In the rows, 128 means zero.
Known rows, with every step that occurs
P > Y > D: [127 162  58 142 194 126 155 111 127 121 136 174 108 126  86 158 109 138
 118 133 125 138 125 122 127 103 157 191  91 114 130 224 129 139 134  88
 128 141 118 102 135  72 149 149  98 118 108 118 136 137 181 139 108 109
 137 106  96 148  83 125  96 113 114 198 146 180 125 124 139 138 140 119]
P > Y: [128 167  87 133 176 122 139 138 120 112 131 162 118 112  92 156 126 138
 130 136 138 137 136 128 124 130 162 164  99 101 131 177 127 149 108  81
 132 119 138 109 129  95 162 147 123 129 106 113 127 139 147 135 133 103
 139 104 100 143 103 125 116  94 134 187 163 166 109 149 130 140 131 120]
Z > G: [125 147 104 131 182 108 140 160 116 112 148 174 106  94  95 120 129 126
  89 124 142 134 150 137 132 136 186 185 119 102 135 163 142 131 114 136
 132 122  92 116 136 143 163 120  86 143  93 129  96 137 127 133 149  92
 152 121  97 100 100 216 114  99 155 143 122 102 107 140 154 139 141 125]
P > Y > K > T: [133 179  84 130 170 130 135 105 131 114 131 184 104 126  90 173 149 133
 152 123 143 120 136 124 133 117 165 143 134  69 134 179 109 122 118  89
 138 149 140 121 120  94 152 134 104 135 124 117 125 139  73 132 122 109
 147 117 103 163  97 118 133 122 118 179 112 171  98 168 109 134 133 132]
Z > T: [106 166  90 148 160 107 135 159 114 124 144 137 141 122  88 113 134 129
 128 134 133 142 140 144 103 128 158 148 139 119  95 170 135 134 143 103
 128 155 132 109 149  90 125 139  98 154 114 146 106 143 138 132 165  92
 136 126 102 130 106  84 112 101 145 147 175  79 118 101 142 150 101 130]
Z > G > K: [114 131 118 136 166  98 171 138 101 121 156 165  90  84  91 113 139 117
 107 129 150 132 136 140 133 155 182 217 142 138 140 169 131 137 122 176
 130  72  92 100 127 163 159 127 105 134  92 127 109 136 163 134 132 100
 152 124  92 127 109 205 116  86 150 170 129 139 101 158 133 129 131 123]
Y > K > G: [115 165 160 129 179 132 134 160 115  99 159 169  78 118  81 131 152 142
 147 107 118 147 135 128 113 112 173 122 146  55  78 171 135  90 109 115
 137 169 146 140 125 132 125 124  74  91 105 108 139 131 158 134 184 123
 144 105 106 132 115 134 114  80 170 155 152 113 118 151 116 132  87 123]
K > Y: [118 169 158 155 144 107 116 149 110 126 159 150 138 110  92 140 138 137
 110 125 129 161 133 135 115 115 165 145 137  77 101 182 142 123 141 166
 138 102  91 139 167 154 111 129 141 130  86 127 112 145 171 129 159 102
 142  91  97 123  89 205 101  87 145 150 100  83 125 103 124 137 123 128]
Z > T > D > G > K: [ 92 124 160 137  93  98 166 134  95 147 171  98  99 101 110 125 166 116
 141 135 167 128 142 135 135 152 147 134 150 180 121 170 138 147 117 147
 116  66 171 126 119 126 111 124 169 135 146 148 109 149 163 141 162  91
 121 144 107 171 106  99 104  86 148 125 147 124 104 128 120 144  95 141]
P > Y > K > G: [122 174 131 122 195 137 145 136 112  94 144 160  79 112  86 132 144 145
 162 113 121 138 139 125 121 118 166 121 116  61  94 174 126 110  91  82
 135 164 183 129 113 113 152 124  96  89 115 100 153 132 172 135 175 123
 139 101 102 133 113 114 123  67 165 184 171 151 107 166 110 132  97 115]
Y > K > G > Z > T > D: [ 92 160 110 118  97 117 142 142  98  92 158 111 106 118  95 114 170 124
 173 113 135 132 157 140 133 121 170  76 144 106  90 133 136  94  94  98
 129 171 225 152 132 119 152  66 117 125 128 129 134 138 120 135 188 102
 119 120 119 107 115  66 132  81 191  90 166  25 110 130 113 133  84 126]
Y > K > G > Z: [103 163  87 126 107 135 148 141 104  79 164 147  78 119  86 120 144 139
 147 112 124 135 133 129 124 109 167 139 128  67  94 149 145  93 106 105
 140 171 150 137 134 162 163 109 117 111  97 102 158 137 159 134 175 126
 134  93 123 102 123 119 119  86 172 131 154  97 110 155 111 128 101 116]
Y > D > G > Z > T > K: [ 76 152  19 154  72 125 175 116 102 105 164  89 108 168 112  89 109 137
 137 137 139 141 117 123 123  79 105 189  92 153 108 191 146 168 153  91
 128 207 113  97 156 104 127 164 164 160 122 160 122 157 218 138 150  92
 115 125 135 116 110  80  82 145 105 112 121  92 124  43 158 151 118 141]
K > Y > D: [119 165 112 163 173 114 130 116 117 136 160 159 129 128  90 142 122 139
  98 124 119 160 123 125 119  87 159 177 130  93 101 227 143 115 160 166
 132 126  74 128 170 126 100 136 106 118  93 132 124 141 197 134 128 110
 140  92  91 122  76 192  81 108 129 165  91  97 142  83 136 134 131 127]
Y > K: [128 177 117 139 178 122 124 145 126 123 153 178 104 106  80 146 145 136
 124 116 134 144 144 130 116 113 186 128 147  59  89 187 146  99 120 109
 137 137 108 145 137 120 121 130  76 125  95 117 114 136  99 130 162 107
 148 104  94 126  96 136 118  99 148 147 141 124 110 161 116 138 113 123]
T > K > Y > D > G: [ 98 153 123 162 121 122 146 112 111 133 177 119 103 152 112 120 119 145
 110 127 139 161 116 113 128  73 114 185 101 116 107 226 152 154 153 149
 127 140  68 123 159 136  82 173 168 124 109 149 116 158 247 139 149 100
 128 115 115 134  78 191  63 126 104 139  63 122 138  47 151 145 131 146]
Z > T > K > G: [ 83 146 121 138 148 123 160 164  99  88 148 117 112 154  99  87 130 142
 163 123 117 158 121 133 103 103 126 157 122 115  77 156 125 141 140 105
 133 211 150 104 145 101 128 159 116 120 127 148 126 141 219 137 178 102
 133 127 128 132 136 109 103 111 149 146 163  64 130  51 151 145  78 139]
T > Z > G: [127 121 137 122 183 105 138 173 110 133 140 190 110  88 100 117 127 118
  85 120 155 135 155 138 132 134 188 202 112  92 134 158 144 149 109 132
 121 133 106  94 133 127 186 144  94 142  94 120  87 131 114 142 153  93
 167 155 101 106  98 176 130  90 175 160 114 112 100 139 150 136 142 144]
Y > D > G > Z: [100 149  39 145  70 129 157 124 113 115 176 134  86 141 108 135 119 134
 102 131 145 129 118 118 136  92 138 205  95 126 133 199 158 139 137 111
 126 141 101 116 143 143 145 139 165 141 104 128 141 153 194 144 141 110
 123 109 128 122  94 120  83 123 119 121 108 150 123 116 141 143 137 127]
D > G > K > T: [103 128 134 143  97 114 160 118 108 141 170 151  86 127 110 154 152 123
 137 132 169 121 111 121 138 134 135 206 154 147 149 184 118 149 150 160
 128  82 102 103 119 141 124 158 167 138 140 138 120 151 145 145 122 106
 143 138 118 204 109 147 109 130 106 165 102 194 107 141 121 138 122 148]
D > G > K > T > Z: [109  98 183 139 111 111 151 132 105 159 159 173  95 115 111 149 149 114
 132 130 182 127 121 122 132 125 140 210 141 133 143 184 125 167 143 148
 116 102 123  81 120 128 151 188 172 140 144 125 112 143 130 153 130 107
 158 171 124 206 108 115 121 119 136 183  99 203 101 142 118 139 118 166]
Z > T > D > Y > K > G: [ 95 153 150 119 170 129 124 143 113 111 153 146  93 113  78 129 172 135
 140 103 121 143 151 132 134 138 178  87 177  90  80 130 136  76 114 106
 129 196 213 160 124  86 126 117  50 108 138 117 122 136  94 122 199 113
 137 131 115 144 110  65 125  77 193 113 181  37 101 114 133 133  69 130]
Y > K > T > Z > G: [133 133 129 123 185 114 136 138 120 135 139 207  97 100  94 125 141 116
 107 111 161 120 155 132 142 126 188 183 137  69 139 162 127 128 112 136
 125 157 114 104 120 122 181 137  76 150 115 115  90 128  57 141 144  97
 173 164 103 125  94 177 144 114 163 159  85 121  89 160 135 131 144 152]
G > Z > T > D: [ 95 153  86 127  85 106 135 150 103 107 151 114 134 112 103 123 156 118
 149 132 151 133 152 141 137 127 170 104 132 140 116 146 140 120 117 102
 127 141 181 137 145 113 156  85 146 161 123 138 112 143  97 135 166  88
 120 124 117 113 106  80 127 102 162  86 162  31 110 111 132 143 107 127]
T > D > G > K: [102 123 176 133  97 105 159 132  99 144 176 125  88  93 110 145 166 118
 136 131 171 135 132 126 143 143 156 148 141 164 130 178 142 142 109 157
 120  44 145 131 116 148 122 130 170 123 136 133 114 146 151 145 154  97
 129 136 109 172 101 150 104  91 142 127 121 153 111 149 118 138 108 139]
Z > G > K > T > D: [112 117 152 116 128  99 151 117 106 127 154 164  96  96 104 149 167 106
 148 123 174 120 141 131 166 152 184 160 154 149 159 154 109 122 118 178
 128  71 141 123 115 138 157  89 125 142 132 132  98 136  66 142 117  93
 150 152 101 165 102 208 135 123 149 123  91  99 103 149 125 126 133 146]
Y > D > G > K > T > Z: [108  97 154 146 127 114 166 114 108 168 161 179  84 124 108 147 137 115
 126 127 171 126 108 116 137 105 134 222 139 145 144 214 124 161 157 149
 113 117 105  76 123 104 142 187 152 133 149 128 118 140 152 156 110 112
 159 171 119 204  96 109 107 136 120 197  90 211 113 125 125 135 127 163]

Rows
[ 86 156  62 136 101 117 156 161  94  85 158 113 112 139  95  90 134 131
 147 128 123 131 132 145 112 121 141 154 127 118  96 140 132 126 132  97
 133 186 174 105 146 120 162 114 130 139 110 134 146 143 187 134 180 110
 122 111 128 110 132  61 114  86 163 132 182  64 114  98 135 139  93 122]
K > G > Z > T
[105 162 107 165 160 117 142 114 113 120 155 139 123 142  94 125 111 145
 114 123 120 174 113 120 119  70 139 179 112 103  92 231 138 128 170 158
 136 155  60 123 178 123  95 155 118 125  96 141 115 143 222 132 125 105
 140  97 105 120  83 199  75 134 118 163  76  84 147  41 145 139 128 134]
T > K > Y > D
[ 99 141 102 123  40 122 138 143 105 112 177 114  93 116 117 148 155 124
 129 127 164 129 140 122 151 117 151 129  97 130 137 150 159 138 101 111
 129 108 150 147 132 160 157 110 195 147 121 126 123 153 132 147 168  98
 120 124 133 125 101 135 109 108 149  75 113 103 108 133 133 142 127 135]
T > D > G > Z
[ 80 135 104 116  98 121 131 148 103 101 152 127 108 120  87 126 164 126
 135 119 134 139 140 134 147 144 167 120 155 133 108 105 141 102 132 100
 130 179 207 145 137 100 164 113 103 142 135 124 122 146  95 127 184 111
 127 134 131 146 120  55 123  92 184  86 181  14 102  84 154 134  85 127]
K > G > Z > T > D > Y
[ 96 148  91 127  98 130 154 159 101  77 165 140  88 126  97 123 135 136
 140 122 126 138 120 130 126 115 153 172 113  97 106 142 140 113 124 111
 138 161 141 120 140 157 175 125 141 125  97 113 155 140 188 139 164 122
 133  96 130 112 134 134 112  95 162 133 152 100 119 125 131 132 106 119]
K > G > Z
[107 165 154 156 137 114 129 141 104 108 153 126 140 130 100 117 131 142
 126 125 132 177 126 128 113  93 140 154 119  90  92 184 141 139 150 162
 142 137  75 136 171 156 105 155 152 136  92 138 105 151 192 128 161  96
 141  98 109 114  96 225  97 118 130 137  78  67 132  59 139 140 121 140]
T > K > Y
[100 145 148 132  98 108 129 158 111 140 167 106 118 120 116 133 160 123
 132 127 160 134 156 132 132 130 143 100 127 147 115 162 147 147 107 104
 115 118 178 136 127 102 118 117 160 145 145 151  98 151 126 142 180  83
 118 147 115 151  93  99 107 101 152  93 139  85 112 104 141 152 102 144]
Z > T > D > G
[ 86 143 109 120  87 113 146 156  95  92 156 102 117 123 101 116 159 122
 161 122 139 136 147 140 134 124 161  95 129 131 103 134 132 110 107 106
 128 163 216 135 137 117 160  77 141 136 131 136 130 143 139 138 181  99
 117 127 123 116 123  84 128  89 179  93 178  23 117 104 131 137  91 131]
K > G > Z > T > D
[111 173  63 122 122 138 158 128 105  71 154 137  79 119  87 123 138 141
 160 117 127 123 137 128 128 116 161 139 106  68 105 156 132 115  92  80
 142 167 183 129 122 144 182 105 139 106 103  94 171 139 175 134 168 125
 131  89 122 105 122  97 126  73 172 152 161 136 101 165 105 126 109 109]
P > Y > K > G > Z
[117 105 167 140 143 108 150 140 106 151 144 191 105 104  97 152 146 112
 135 127 171 133 118 128 126 127 163 207 155 118 133 179 114 145 152 154
 124 114 110  83 129 118 158 178 135 150 134 118 110 133 103 147 117 109
 167 165 114 193 112 124 133 127 140 196 118 178 105 147 115 132 116 157]
G > K > T > Z
[118 122 186 150 164  89 154 127  85 146 157 151 118  75 100 102 142 115
  96 124 156 147 144 143 127 141 174 191 148 110 125 175 138 145 127 210
 127  64 101 107 146 179 145 126 149 132  89 124 104 138 185 132 151 100
 160 127  87 112  96 219 118  66 177 181  86 112 102 129 121 121 131 140]
T > Z > G > K > Y
[109 133 138 118 132 123 107 132 129 131 144 190 115 114  90 191 167 124
 121 122 152 140 131 118 164 144 179 139 170 119 141 135 126  96 150 130
 132 139 131 149 131  85 145 145  90 156 141 123  92 144   4 129 138 104
 150 148 122 193  96 136 130 144 144 101 122  70 104 105 154 136 121 143]
K > T > D > Y
[137 184  89 131 196 129 135 125 123 116 132 170 103 101  79 151 140 139
 139 123 134 134 148 130 122 126 178 129 122  61 108 189 131 119  98  75
 135 138 147 135 122 102 144 133  91 117 100 108 129 136 119 129 153 106
 143  97  92 128  92 103 123  85 144 176 155 166  99 179 107 137 121 114]
P > Y > K
[121 156 151 118 139 121 113 127 126 126 149 175 108 113  94 181 174 121
 163 113 156 133 147 122 151 119 186  89 158  85 122 165 121  87 112 129
 133 128 149 159 125 108 130  99  95 137 138 126 102 135  26 139 140  98
 145 137 106 164  93 151 137 133 143 108 103  91 111 157 115 138 121 144]
Y > K > T > D
[ 90 159  43 147  63 114 151 148  99 112 165  94 118 138 110  98 132 129
 121 138 150 125 138 138 120 124 132 163 116 138 116 154 150 155 132  92
 128 154 152 106 143 129 148 128 175 163 117 147 125 157 169 137 180  94
 116 119 128 112 111  54 101 101 137 110 153  98 102 104 140 151 110 131]
D > G > Z > T
[ 89 159 102 167 116 115 151 113 106 137 173  93 118 162 118 100 117 142
 110 129 137 158 123 123 114  80 104 169 109 142  97 220 146 162 156 138
 123 167 104 115 163 110  75 158 157 137 124 166 111 158 251 137 156  93
 120 120 114 130  82 141  64 118 108 136  77  88 132  27 152 149 118 149]
Z > T > K > Y > D > G
[ 79 152  47 149  57 117 164 136  98  97 162  83 114 157 113  82 121 135
 144 137 152 141 126 131 116 100 109 169  99 146 108 161 147 170 141  92
 131 188 122 108 151 126 136 162 184 172 122 158 115 160 193 135 173  87
 117 129 140 114 116  82  95 131 120 101 126  79 112  58 152 155 108 140]
D > G > Z > T > K
[109 134 164 125  84 121 121 140 120 137 168 145  96 126 121 170 168 122
 140 123 170 128 135 116 154 123 146 127 131 132 147 166 135 136 115 127
 122  99 141 141 119 123 128 132 169 143 156 141 103 152  89 149 147  91
 132 151 127 188  94 162 114 129 129  99  84 124 114 118 135 148 128 157]
K > T > D > G
[ 86 163  50 130 118 128 142 136 102  92 154 129  98 130  78 103 148 137
 131 116 116 131 139 139 120 132 159 137 162  99  88 130 141  94 136  90
 137 220 182 133 140 107 153 122  89 140 113 124 142 146 132 118 196 119
 127 111 127 116 123  21 118  83 177 116 188  48  94 109 133 133  82 116]
D > Y > K > G > Z > T
[ 87 168  45 164  70 114 153 109  96 123 174  85 122 148 112  93 124 133
 112 132 133 137 132 135 119  99 120 164 122 136 112 196 153 149 148 127
 125 153 136 111 163 134 117 116 174 155 109 154 135 161 230 135 163  99
 110 105 116 103  87  87  83  96 131 122 113  74 118  67 136 144 121 130]
K > Y > D > G > Z > T
[117 156  72 143 152 131 156 113 123 135 159 144  83 137 111 148 118 140
 112 133 142 130 127 113 133 100 130 188  84 130 141 224 141 165 119  82
 121 127 134 100 124  90 132 168 145 118 123 127 135 150 206 146 126 106
 125 118 110 158  81 115  81 108 111 179 118 204 120 119 143 147 139 129]
P > Y > D > G
[108 122 162 126 111 107 146 122 107 134 155 163 106 103 101 173 174 111
 164 126 168 131 127 126 151 138 172 140 163 143 141 166 110 116 132 167
 130  74 149 131 126 124 137 112 140 137 143 128 109 137  72 142 112  99
 144 144 105 192 106 163 130 129 137 139 116 121 113 145 117 133 118 147]
G > K > T > D
[ 94 163  32 145  99 109 148 156 103 100 148 117 137 133  93 105 130 126
 128 137 134 132 138 145 111 123 152 164 126 129 107 158 140 133 144  96
 133 163 136 109 156 117 157 115 134 167 106 141 124 148 146 130 165  98
 123 112 116 105 116  69 115 100 144 129 172  70 108 104 132 145 112 120]
G > Z > T
[ 87 158  23 150  78 118 163 125 104 119 169 102 106 146 107 104 122 130
 115 134 137 125 130 133 122 103 128 181 113 151 118 195 152 149 147  93
 123 166 134 102 148 113 140 122 149 155 124 152 130 154 200 140 156  99
 114 116 126 118  98  51  86 112 122 121 140 107 117  88 145 150 120 130]
Y > D > G > Z > T
[123 123 157 134 152 115 124 155 120 143 141 201 119 122 100 166 142 120
 129 125 157 138 126 124 125 114 161 182 137  90 128 174 123 139 145 120
 123 154 109  93 135  97 163 174 125 149 129 119 101 135  75 148 131 105
 166 163 119 177 105 125 135 136 139 177 109 151 110 126 134 140 128 160]
K > T > Z
[ 94 143 188 159  89  91 147 119  84 151 176  80 125 103 112 114 168 120
 132 129 162 147 145 140 125 140 141 118 165 158 109 180 140 145 126 188
 122  54 165 139 141 156  88 103 197 133 127 151 112 155 192 135 170  90
 119 121 101 150  88 151  98  66 161 122 111  80 111  99 109 136 100 141]
Z > T > D > G > K > Y
[116 138 154 121 122 116 120 135 125 125 147 172 118 119 103 185 166 119
 155 123 161 136 136 123 149 123 172 125 141 109 135 164 118 109 127 130
 130 113 139 139 131 106 143 113 123 145 140 130  99 139  43 144 129  96
 144 144 113 172  97 174 133 140 138 116 108  85 119 123 132 140 124 147]
K > T > D
